Each row was made from one small tree. The marks that hang from a mark follow it in brackets, in alphabetical order. Every link used is in the known rows. Write each row's tree.
Known rows:
dumeb{gonim vobiru}: [  2  38  -1  -4   8 -24  11  -7  41 -13  -5 -27  16 -17  -2 -18 -20  42
 -26  -9  29  -7 -21 -13   2 -14   9  13 -40  20  29  -8  22   8  13   5
  24 -11  13  16 -22]
pudazu{dumeb{gonim{lazo lepet} vobiru}}: [  3  18 -10  24   8 -31  11   5  16 -13 -36 -31   3   0 -23   0   5   8
 -18  -6  15   2  -8  -4 -16  -6  -3   4 -29   6  18  16  20 -13  23   4
   5   3   0   4  -4]
detapu{gonim revu{todine}}: [ -1  -8 -12  -3  15  20  -4 -17  -9 -35  14   6  31  -5  15 -33 -53 -21
  -7   4  31  -7 -10 -36  28 -30  -2   7 -18  -5   1 -19  29  -2  15  12
   8  25   3  24  -2]
lepet{gonim{pudazu{dumeb} zizo} sika todine{revu}}: [  0 -16  35 -16  -6  42  -9  -5  -2 -12  -4  42   6  -8   1  23   9  14
  21  -3 -46  -7   5  78   4 -15  27  -8  24 -23  17 -14   6 -15  25 -18
   9  18  32 -23  -2]
zefol{pudazu{gonim}}: [  3  19  11   6   0   8   2   9  10 -26 -27   5  11  -7  -9   2  -3 -11
  13  28  29   0  -2 -20  16  -3   1 -17 -36  -5   3  -3   3 -11 -20  -1
 -25   8   3   2 -22]
todine{lepet{gonim{korof pudazu zizo} sika} revu}: [  4  -9  26  12  -7  -5  -9   3   0  10  -6  46   7 -34 -19   3  39 -15
  15   0 -16  -7  -4  54  11  -1   2  -7  30 -12 -32  -3 -12  -4 -34 -15
 -15 -21   8  -7   8]
detapu{lepet}: [ -2  -2   2   2  12  -2   8 -12   3   3  -8  -7   9 -17  11  -3   8  11
 -13  10  11  -7  -3 -22  28 -24 -18   2 -25 -24  -2 -21   5 -13 -28   4
   4   5 -19  13 -18]
gonim{dumeb{vobiru} lepet pudazu}: [ -4  -6  -8 -34 -13 -15  20  27 -12   0  23   8   3   5   3  17   4 -27
   8 -21 -22 -22   8  13  -8  18   0  -4  -4  -9   2   0  -9  16 -11  13
   9  -7 -21  21  25]
dumeb{gonim{korof}}: [-11  13  -9  12   7 -12   8 -17  19 -28  -4 -15  19 -14   0  -9   2  10
 -18  -8  -1  -4 -17  -5   0  -9 -10  -4 -18  16  16   6   3   8   8   1
   7 -11   1   7 -14]
korof{zefol zizo{gonim{pudazu}}}: [-12  30  16   0  10   5  -5 -14   1  -7  11   6  -8  -9  -3 -19 -38  60
  -2   4  11  -3   7 -30  -1  15  14 -15  -4   7   7   4  -9  11 -15  -9
  20   2  12 -28 -25]
vobiru{dumeb{gonim{korof lepet{sika}}} pifa}: [-17  -6  -7  23   6  -4 -16  -9  -9  27  -4  -9  15  32 -11  19  10  25
 -26 -23   2   4 -12 -32   0  11  -6   3  12  16 -34 -25   8  23  36   0
 -14 -20 -20 -14 -29]
korof{gonim{pudazu} zefol}: [-23  22  20   4   3   2 -14 -17 -11 -21  22  -1   6  -1  -1 -22  -7  43
  34   1  -9  -9  19 -24  25  10  -7 -12   2   4   9  14  -4   3 -18 -14
  22 -15  16 -18 -33]
pudazu{dumeb gonim{detapu lepet}}: [ -8   4  -1  31   2  -2  -9  16  -3 -15 -46  -7   4   2 -20  -5  21 -45
   7  15   7   4  -6  -2 -17  20  -5 -11 -15   0  40  29   5 -17  -4   7
 -22  24   2 -17   3]
zizo{gonim{detapu} korof}: [ 33   6 -13 -10  -2  -1 -15  -7  20  38  13  14 -16 -26  -7   2  -7  15
  10  29  43  17 -21   1  -8   6   4  -5 -11  27  -9   1  -9  -2 -15 -13
   9   1 -11   9  -6]
zefol{pudazu{dumeb{vobiru{pifa}} gonim{detapu korof lazo}}}: [  2   6  -5  22 -11 -10   7  11  11 -10 -21  -7  -9  21 -10  12   0 -34
   1  23  27  13  10 -22 -19   4   5   2  -5  14  -2   7   4 -12  11   5
 -36   2  12   5  12]
dumeb{gonim{lazo} vobiru}: [  8  31 -12  -5  10 -28   7   0  33  -6   2 -34   6  -5   0  -9  -6  38
 -25  -8  17   5  -9  -6  -9 -12   0  16 -31  22  18   2  19   4  26   4
  19 -16  14  15 -10]
vobiru{pifa{gonim{dumeb lepet{sika} zizo{korof}}}}: [ -2 -13   1  -5   1  10 -26  10 -11  37  -4   5  -5  17   2  26  15  13
   8  -9   1   8  -4 -14 -11  20  11  -3  16  -1 -18 -16  -5   3  -6   2
 -11  -3 -16  -7 -15]
zizo{gonim{detapu pudazu}}: [ 19   5  -9 -28  -6   9 -21   0  14   9  24   8  -4 -16   6  -1  -4 -13
   0  17  20   6  -4   0 -19  15   4  -8 -11   7  13   5 -11  14 -23  -1
   5   8   3   1  -5]
vobiru{dumeb pifa}: [-11   6  -3   9   7   9 -23 -14  -9  34 -13   2  20  32 -13  30  -2  22
 -19  -3  17  10 -13 -60   8   0 -12  -7   2  10 -32 -31  12   9  24   1
 -19 -12 -29 -16 -46]
korof{gonim}: [-13  10   6  10   6  10 -14  -8   3 -12   1  -8  15 -15  -8 -14  11  26
  20   7  -1   4  -3 -15  37  -6 -14 -10 -11   5  10  10   3  -3  -7  -6
  20  -1  -3 -15 -38]
korof{zizo{gonim{pudazu}}}: [ -2  11   3 -12   5   9  -4 -11  11  -7   8   5   0 -16  -1  -4 -20  36
 -14   8  11   3  -4 -15   4   7  15 -16 -11   0   7   6  -7  10  -8   1
  16  19  -1 -21 -18]
korof{gonim{detapu dumeb{vobiru{pifa}} lepet pudazu} zizo}: [-28  -2   3 -12 -19  -7  11   8 -12  -1  36 -12 -13  20  14  -4 -23  25
  -4 -19 -25  -5  31  -9  12  33  21   7  38  16   5  22 -11  29   8   3
  26   8   9 -23  14]
pifa{gonim{dumeb lazo zizo} vobiru}: [  5 -18  -9 -18  -1  20 -18  26   2   7  -8 -12 -14  21  -2  15  21   8
   6 -30 -19  19   9  23 -37   5  10  18  10 -36  12  15 -15  -7 -28  25
   6  -1   7 -19 -24]
todine{lepet revu}: [  7  14  15  24   6 -23  -7   8   6   9 -34  35  20 -43 -31  11  14  -4
   4  14  23   4  -9  -1  19 -11 -16 -18  -4  -8 -28  -7   0 -13 -52 -12
 -13 -13 -21  -3 -19]
pudazu{dumeb gonim{detapu korof lazo lepet zizo}}: [ -4 -29 -16  28  -7  -7  -5  13 -13   2 -27  -8 -26  19  -6  -4  57 -66
  12   1 -29  11  21  25 -41  25  -9  -2  29   8  26  47 -15  -8   8  11
 -34  12   6 -18  40]
korof{zizo{gonim{detapu{lepet revu} pudazu}}}: [  7   4  -1 -11   0   4   0 -13  11  -2  18   3  -4 -11  19 -11 -34  23
 -26   5  20  -1   8 -17   7   7  20  -5   2   4   9   0  -4  11 -11   6
  15  24   6 -15   0]
todine{revu{detapu{gonim{lazo} lepet{sika}}}}: [  5  -7  10  13  13   4  -2   3   0  -1 -13   0  18 -11   6  -2  -4 -12
   0   6   9  -2 -15   1  12 -29 -16  16  -3 -22 -24 -13  11  -9 -22  -6
   4  -1  -3  -1   3]
pudazu{dumeb{vobiru} gonim{detapu lepet{sika} zizo}}: [  0  -9   5  15  -6  -4  -3  19   9   8 -43 -12 -16   4 -16 -19  34 -36
   7   1   3  -2  -1  23 -24  24  20   5   4  10  48  17   8  -8   8  12
 -13  13  17 -12  18]
todine{lepet{gonim{lazo}} revu}: [ 13  20  16  26   7 -14 -16  11   0  11 -16  32  14 -34 -23   9  20   0
   7  14   6   9  -5  22  13 -13 -20  -7   1 -15 -37   7  -4 -17 -34 -17
 -16 -12  -2 -10 -10]
dumeb{vobiru}: [ -2  26  -3  -8   3  -7   4  -3  28   9   0  -7  14 -18 -11  -4 -13  17
  -9   5  21  -2 -31 -23  10 -23  -4   4 -30  17  15 -24  13  -4   1   7
  18 -18  -4  15 -26]
zefol{pudazu{gonim{detapu dumeb lepet zizo{korof}}}}: [ 10  -1   5  -6 -16   2  15  21  -3  -3 -22   6 -15   6   1   6   5 -32
  18  14  11  -3  18   4   0  17  11 -10  -4   3  -2   8 -11   0 -23  -2
 -30   8  -3   5  14]
dumeb{gonim{detapu korof lepet{sika} pudazu zizo} vobiru}: [ -5  -8  -8 -22 -22 -29  19  -1  27   7  29 -23 -16   0  18 -20   9  -9
 -21 -32 -22 -18  -1  36 -27  12  25  25  23  33  23  -1  -6  33  12   8
  14 -29  27  19  32]
zizo{gonim{detapu}}: [ 19  10 -10 -11   1  13 -23   5  17  18   9   2  -3 -24  -2  -7  -6  -4
  -3  19  27  13 -17  -6 -12   6  -4  -5 -17  14  13  -2  -7  10 -20  -5
   7   5  -4  -3 -17]
zizo{korof{gonim{lazo lepet} zefol{pudazu{dumeb}}}}: [  4  11   5  29   1 -19   4  -5 -13  11  -5  -1 -19   1 -21   2   0  40
  38  17  13   7  11 -11  21   1  -9  -9  -1  16 -36  15  -5 -22  -5 -25
   4 -16  -7  -4 -13]
lepet{gonim{dumeb korof{zefol} lazo pudazu} sika todine}: [-11 -19  13 -23  -7  44   1   3 -25 -11  51  30  -6  21  13  31   9   1
  29  -9 -85   1   8  72  -9  -3  -4   0  39  -7   9 -10 -15  -6  62 -17
  16 -14  25  -6  25]
dumeb{gonim{lepet pudazu zizo} vobiru}: [  4  15   0 -24  -6 -33  14  -2  26  -2   7 -23  -6  -9  13 -20   5  25
 -17 -26   1 -22   8  14 -12   5  25  15 -14  10  23   5   6  24  -3  10
  16  -8  17  14   7]
vobiru{dumeb{gonim{lazo lepet zizo{korof}}}}: [ 10  -6  -9   5   5 -12   1  -8  -4  23 -15 -18  -5  20  -7   9  18  24
 -15 -22  -7   4   0   5   0   2  -7  -2   4   3 -19   4   2  10  19  -5
  -6  -8 -20 -10 -16]
todine{lepet{gonim{pudazu zizo{korof}} sika} revu{detapu}}: [ 23   6  37   7  -4 -10  -6   1   5  22 -16  28   3 -29  -9   4  31 -15
  19  10  -8 -11 -25  49   7  -8   1   8  23   0 -34  -1  -7 -12 -25 -21
  -8 -21   7 -16  14]

Which tree is each row?
[ 10  23  19  -2  -6 -15  -2 -12   5   8 -13  12  -3 -18 -13  -7  26  -4
   3  12  -3  -9  -6  15   4  -3  -2  -1  -4  -9   1  11  -4 -12 -14  -1
 -11  -8   8   0   4] | todine{lepet{gonim{pudazu{dumeb{vobiru}} zizo}}}
[ 11   5  -6   8  -1  -9   1  -9 -12  13  18   4 -12   8   0   0 -14  27
  30   7   8   8  17 -11  16   9  -9  -5  20  33 -14  15  -2 -12   9 -17
  14 -19  -5   2   3] | zizo{korof{gonim{detapu{revu} dumeb lazo} zefol}}
[-18   9   2   4  -2  23  11  -7  -5 -18  18   9  11   0   4  -1  -7  -1
  -2 -10 -33  -7 -18  17   8  -6 -10  -2   5  -3   5  11 -12   2  17   1
   6  -3   4  -9   5] | lepet{gonim{dumeb korof{zizo}}}
[  1  15   4  22   8 -18  11 -20  11 -21 -53 -17   2  -1 -21  -4   3  19
  -6   0  17  -4   2  -9 -11  -1   5 -12 -19   7  22  21  16 -16   8  -5
  -3   9  -1  -5 -12] | pudazu{dumeb{gonim{zizo{korof{zefol}}}}}
[ 31   8 -13  -6   1  11 -24   3  17  13  14   7   2 -24   8 -14 -19  -9
  -6  12  40   8 -10 -10  -4   4   2  -6 -14  20  14  -5   1   8 -15   2
   7  10  -1   0 -11] | zizo{gonim{detapu{revu}}}
[  2 -42  -1 -18  12  17   8 -20 -18 -30  35   6  20   1  38 -34 -33 -19
 -11  -1  22 -22  16 -13  38 -24  13  22  -4 -39 -10 -36  29  -3   6  16
  11  32  12  39  23] | detapu{gonim{pudazu} lepet{sika} revu{todine}}
[-31  -5  -9   6   4  18   3 -25  -7 -27  14   1  13   0  -4 -25 -27   1
  -8   5  -1   0 -10 -21  17 -18 -10   0  -4 -22   1  -2   2   6   8   9
   5   3  10  12   6] | detapu{gonim{korof{zizo}}}
[ -8   7  -2  -3   7  13 -29   4  -3  16  -3   2  14  18   3  27  -5  13
  -4   0  15  12 -11 -41  -9   9   1  -6  -3  -4  -6 -16   3   0  -6   6
 -10   2 -14  -6 -30] | vobiru{pifa{gonim{dumeb}}}
[-25 -16  -4 -14   5   5  16  -6 -15 -10  30 -32  -4  15  25  -6 -10 -54
  -2   6 -46   0 -46 -14 -24 -28 -23  38  14  18 -24   6 -11  11  29  -3
  15   3  -8  -5  27] | revu{detapu{gonim{korof{zizo} lazo lepet pudazu}} todine}
[-12 -28  15  -2  13  29   2 -11 -13 -11   5  16  10 -11  11 -12 -19  26
  -1   9   5  -3  16  14  38 -34   1  14  -7 -64  -2 -40  21 -12  -5  -4
  15  25  11  23   5] | detapu{gonim lepet{sika todine{revu}}}
[ -3 -42 -21  -8  -3   7  18   1 -22 -10  37  10  -2   8  29 -40 -27 -48
   0 -33  -4 -19  15   2   7 -11  10  25  27  -3  -6  -9   8  23  15  24
   6  16  -4  36  51] | detapu{gonim{dumeb{vobiru} korof lepet zizo} revu{todine}}
[ -8 -17 -14  -1  -7   6 -35 -11 -11  41  27  -2   1  57  12  38   0  -3
 -21 -14  -3  22  -5 -36 -26  14  -2   5  39  -1 -34 -16  -7  13  17   5
 -24 -13  -9 -15 -18] | vobiru{dumeb pifa{gonim{detapu korof lazo pudazu}}}
[ 13  -7  -4  -5   9   6 -15   1   0  10 -16   7 -12   1   1  -3  48  -3
  25  17  -4  12  16  11  -7  12  -3 -11  -2   6  17  26  -6 -12   2   4
 -20   8   2 -11   6] | pudazu{gonim{lazo zizo{korof}}}
[ 11 -57 -34   2 -22   0   0  14 -20  37  31  -5 -31  14  23   0  37 -74
   0 -25 -57   5  14  44 -21  12 -12   8  71  45 -17  -1 -26  13  22   7
 -13 -35   1   0  54] | gonim{detapu{revu} korof lazo lepet{sika} zizo}
[  0  26  -1  20   8 -24  13  -9  29 -25 -43 -26  15  -7 -24  -5 -10  16
 -21  -1  31  -3 -17 -15  -9 -12   6   0 -37   7  33   8  28 -14  19   5
   9   7   3   7 -17] | pudazu{dumeb{gonim vobiru}}
[  2 -17  14 -10   6  23  11  -3  -7   9  -2  -3  -1  -6  17  -7  27   9
  -2  -6 -19 -16   4  29  24  -9  -2  11  -2 -32   2 -17   2  -7  -6   0
   5   4   0   6   3] | detapu{lepet{gonim{dumeb zizo} sika}}
[  0   6   0  -1 -15   2  17  16  11 -18  -6   5  -2   7   1   3  -9 -37
   7  14  17   0   4  -8  -1   6   6  -4  -8   8   7  -1  -5   2 -11   5
 -24  -1   4  15  11] | zefol{pudazu{gonim{detapu dumeb{vobiru} korof}}}
[ -3   9  -2  13   8  -7  -1  -6   1   4 -18 -17  18  10 -12   3   0  22
 -23 -20   4  -3 -19 -12  12  -3 -11  -6 -16  -4  -7  -8  10  11  11  -3
   1  -5 -20  -9 -35] | vobiru{dumeb{gonim{lepet}}}
[  9 -33 -34  11   2   7   3   6 -37 -21  36  11   9  17  19 -21 -20 -47
   4 -22  -3  -6  27   2  13  -3 -18   4  16 -20 -16   5   5   6  21  23
  -7   5  -4  33  53] | detapu{gonim{dumeb korof lazo lepet} revu}
[-12 -19   9 -13   6  13  10 -30 -17 -29  11   7   2   9  22  -9 -23  11
  -7  13   3 -11  35  -6  20 -28   2  12 -14 -74  13 -13  17 -14  -2   9
   6  43  13  28  22] | detapu{gonim{pudazu{dumeb}} lepet{todine}}
[ -2  14   0  -6   7   7   0   2  10  10   4   2  -5  -7  -4  -1 -24  43
 -18   0  20   7  -1 -24   0  12  17  -5  -6  10   4  -1  -1  15   5   5
  17  16  -8 -17 -13] | korof{zizo{gonim{dumeb{vobiru{pifa}}}}}
[  1 -11 -19 -18  -2 -12  -6  16 -22   4  22  -2  -2   7   2  28  31 -29
  11   1 -39   1  11  10 -13   7 -26 -14  -1  -6 -23  13 -17  -1  -3   1
  -7 -12 -14   0  11] | gonim{lazo lepet pudazu}
[  7   6  22 -16  -7   0  -5   3  -5  21  -2  17  -4  -8 -12   5  35  -5
   9   3 -17  -8  -1  28   5  15   5   2  15  -2  -9  -7  -5   0   5  -3
 -10 -21   6   2  12] | todine{lepet{gonim{dumeb{vobiru{pifa}} pudazu zizo} sika}}
[-17 -34  -6  -3   8  15  18 -13 -37 -10  38   5 -18  25  30  -9 -14   7
   4  -5 -28   2  50   5   9 -20 -21  23  20 -57  -5 -10  -2  -2  13   4
   6  13   4  33  47] | detapu{gonim{dumeb korof{zefol} lazo} lepet{todine}}
[ -4  -4  -2   7 -13   7   2   3   1 -11  24   0  -5  20  26  -4 -50 -13
 -10 -21   2   3  -7  -8 -11  10  18  -1  32   0  13  -2 -14   1 -21   6
   2   1  11  -2   7] | pifa{gonim{detapu{revu} dumeb korof{zefol{pudazu} zizo}}}
[ 12  19   3  10  -6 -19  23   1  20 -21 -42 -22  -5   6 -15   7 -11   2
 -10  10  31   1   9 -14  -5 -11  11  -3 -28   3  -2   3  15 -12   5  -2
 -17   4   6  10  -6] | zefol{pudazu{dumeb{gonim{lazo zizo} vobiru}}}
[  1  -2  -3 -14   4  -8   0   8  -3 -19   9 -14   4   1   6  18  15  13
  -4  -9 -35   0  10  33 -11   5  -2  -5  -8   1   8   5   1   5  29  -7
  12  -3   8  -1   3] | dumeb{gonim{lazo lepet{sika todine} pudazu}}
[ -4 -10  -9 -14 -17   1   1   9  -6  31  -9 -12 -18  -5   8  -2  15 -38
  -4  -8 -30  -5  -2  10 -13   9  -6   0  21  23   8   0 -19  15 -22   0
  -7 -12  -8  -9   9] | gonim{detapu lepet zizo}
[  3 -19   0   6   7  11  -8  32 -18  22   0   4  -4  -6  -5  36  24 -11
  17   0 -49  15 -12  41  -2 -15 -25  -1  12   5 -22 -17  -8 -12  23 -17
  10 -14 -15 -17   1] | gonim{lazo lepet{sika todine{revu{detapu}}}}
[  3   7   0 -14   2   7 -10  14  14   2   4  -5   7   2   5   5 -13   7
   1 -13  11   5 -27   0  -6  -1  10  -1 -13 -24  24  -7   0  -7 -24   9
  14   7  -6   8 -22] | pifa{gonim{dumeb{vobiru}}}
[-22  34  25  15   5   5  18  -1  -6 -28 -20   0  -4   8  -8 -12 -45  43
   3   8  11  -6  14 -39  13  13  14 -17  -8   5   6   2  -4  -1 -11  -9
  -3   2  13 -25 -19] | korof{zefol{pudazu{gonim{dumeb}}} zizo}
[-22   3   9  -2   7   2  14  -1  -3  -3   3   5   5 -18  -8   5   3 -18
  -5  11 -26   5 -36  -5   2 -16 -15   8   5  18 -17  -2  -9  -2   6 -12
   6   3 -21  -6 -11] | revu{todine{lepet{gonim{dumeb korof{zizo}}}}}
[  6  22  -2  18  -8 -23  17  10  14 -11 -34 -25  -3  13 -14  16 -20  -6
 -15  12  33   5   4 -27 -11  -3   7   2 -23  12 -13  -2  14  -8   9  -3
 -20  -1   4  10  -5] | zefol{pudazu{dumeb{gonim{detapu lazo lepet} vobiru{pifa}}}}
[ 32  -9 -18 -22  -9 -15  -7  17 -19  43  42  16 -41   7   3  15   3   1
  30   7   4  10  27  22 -37  41   1  -3  21  16 -27  24 -28  10 -13 -17
   3 -10 -11  10  38] | zizo{gonim{detapu dumeb lazo lepet pudazu} korof{zefol}}
[ 12 -17  -6 -29  -7   3  20  -3  -7  18 -17  13 -14   3   0  17  22  -6
  17  -7 -12  -6  17  14  -2  10   3 -14  14   9   2   9  -9   1  -5   1
  -4  -1 -29  11  17] | gonim{dumeb zizo{korof}}
[ -7   7   8  29  -4  -1  14   1   8 -38 -40   3   3   3 -18   2  -3 -19
   5  22  23   2   2 -17   4  -1   7 -18 -20  -6   6  12   2 -18  -6   3
 -29  18   4  -6  -5] | zefol{pudazu{dumeb gonim{korof{zizo}}}}
